Each row was made from one path, in order. Every step used is in the known rows, and no mark comes twice. Write each row's path.
In the rows, zero is written as 128.
Known rows
J -> K -> X -> B -> Q -> F: [ 50 125  97  97  98 143 123 190 163 149  74 106  70 137 157 140 138]
B -> Q -> C: [101 147 104 111  74 130 127 136 122 139  94 115  89 126 164 148 148]
J -> K -> X: [ 86  90 107  93  92 171 123 184 165 136 118  92  77 110 184 126 137]
X -> C -> J -> B -> Q -> F: [ 97 129  84 105 105  82 148 119 108 128  84 134 131 150 156 181 152]
C -> J -> K: [104  90 120  93  93 120 120 127 168 119 131  95 101 129 176 123 144]
B -> Q -> C -> J -> K: [105 133 133 113  76 132 135 120 141 138  89 109 106 143 170 139 138]
Q -> C -> J: [ 95 119 100 105  80 113 121 138 130 123 109 112 105 134 176 145 148]
K -> Q: [ 87 104  85  89  81 131 130 167 134 129 162 119  87 115 175 146 153]
Q -> C: [ 96 139  79 113  78 138 126 145 124 133 116  96  89 112 175 137 144]
C -> J -> K -> Q -> F: [ 54  99 100  89  99 139 148 146 136 121 176 106 101 133 170 146 142]
X -> C -> J: [121 104  96 100  77  84 117 130 128 125 114 127 108 146 181 157 146]
B -> Q: [104 111 116  90  87 109 113 131 145 124 114 116  84 128 158 147 157]
Q -> C -> J -> K -> X: [ 83 109 117 109  82 165 131 183 144 140  92 100  99 130 190 138 131]
K -> Q -> C: [ 84 141  75 111  68 150 142 170 109 144 145 115  92 113 181 148 143]
B -> Q -> C -> J -> K -> X: [ 87 113 143 106  79 157 132 175 140 145  71 117  98 146 179 152 137]
J -> F: [ 80 122  90  97  93 170 110 122 148 124 169  83  81  99 178 110 134]
K -> X -> F: [ 55  85  82  86  78 178 110 211 157 136 131  96  87 119 171 153 151]

Write each row's path
[ 83  99 106 101  83 159 112 164 128 138 128 121  97 135 196 147 123]	K -> X -> C -> J -> F
[ 81 143 125 111  81 153 119 111 126 132 122 110 102 136 171 137 131]	B -> Q -> C -> J -> F
[107  95  90  94 107  93 126 134 153 113 106 110 123 125 169 141 159]	C -> J -> B
[100 127 106 113  81 140 133 132 143 132 113  91 106 128 181 126 134]	Q -> C -> J -> K
[110 155  82 119  87 129 144 137 122 142  69 111 111 114 163 149 150]	J -> B -> Q -> C
[ 99 127 127 105  77 104 121 128 126 129  91 128 104 149 164 159 150]	B -> Q -> C -> J
[116  99 108 104  90 100 134 177 125 143  49 149 122 153 177 182 151]	K -> X -> C -> J -> B -> Q
[ 50 104 119  91 101 118 118 182 170 138  69 120  85 161 157 150 142]	C -> J -> K -> X -> B -> Q -> F
[103 128  95  97  79  86 101 149 167 141  76 123  79 141 153 137 156]	X -> B -> Q
[135 120  99 107  87  76 136 122 123 135  68 141 131 150 168 170 153]	X -> C -> J -> B -> Q
[ 77 118  85 103  84 131 159 146 112 137 160 120 111 141 180 160 131]	X -> C -> J -> K -> Q -> F
[115 108  98 107  68 124 147 146 128 145 145 125 114 141 191 150 133]	X -> C -> J -> K -> Q
[ 80 124 113 106  72 105 108 197 148 151  33 143  91 163 168 161 148]	K -> X -> B -> Q -> C -> J
[ 82 124  97 115  74 142 118 197 164 156  55 107  94 143 184 128 130]	Q -> C -> J -> K -> X -> B
[127 110 102 108  76 113 129 122 143 135 115 108 110 139 186 137 133]	X -> C -> J -> K
[ 85  72 129  87  96 146 117 178 169 125 111 105  92 132 184 136 140]	C -> J -> K -> X
[ 92  89 117  91  84 132 137 153 152 126 159 113 103 131 181 135 144]	C -> J -> K -> Q
[ 84 111 104  93  82 111  98 203 165 148  59 132  71 143 163 151 152]	K -> X -> B -> Q
[ 75 136 100 113  83 164 117 117 130 129 141  94 103 119 182 123 128]	Q -> C -> J -> F
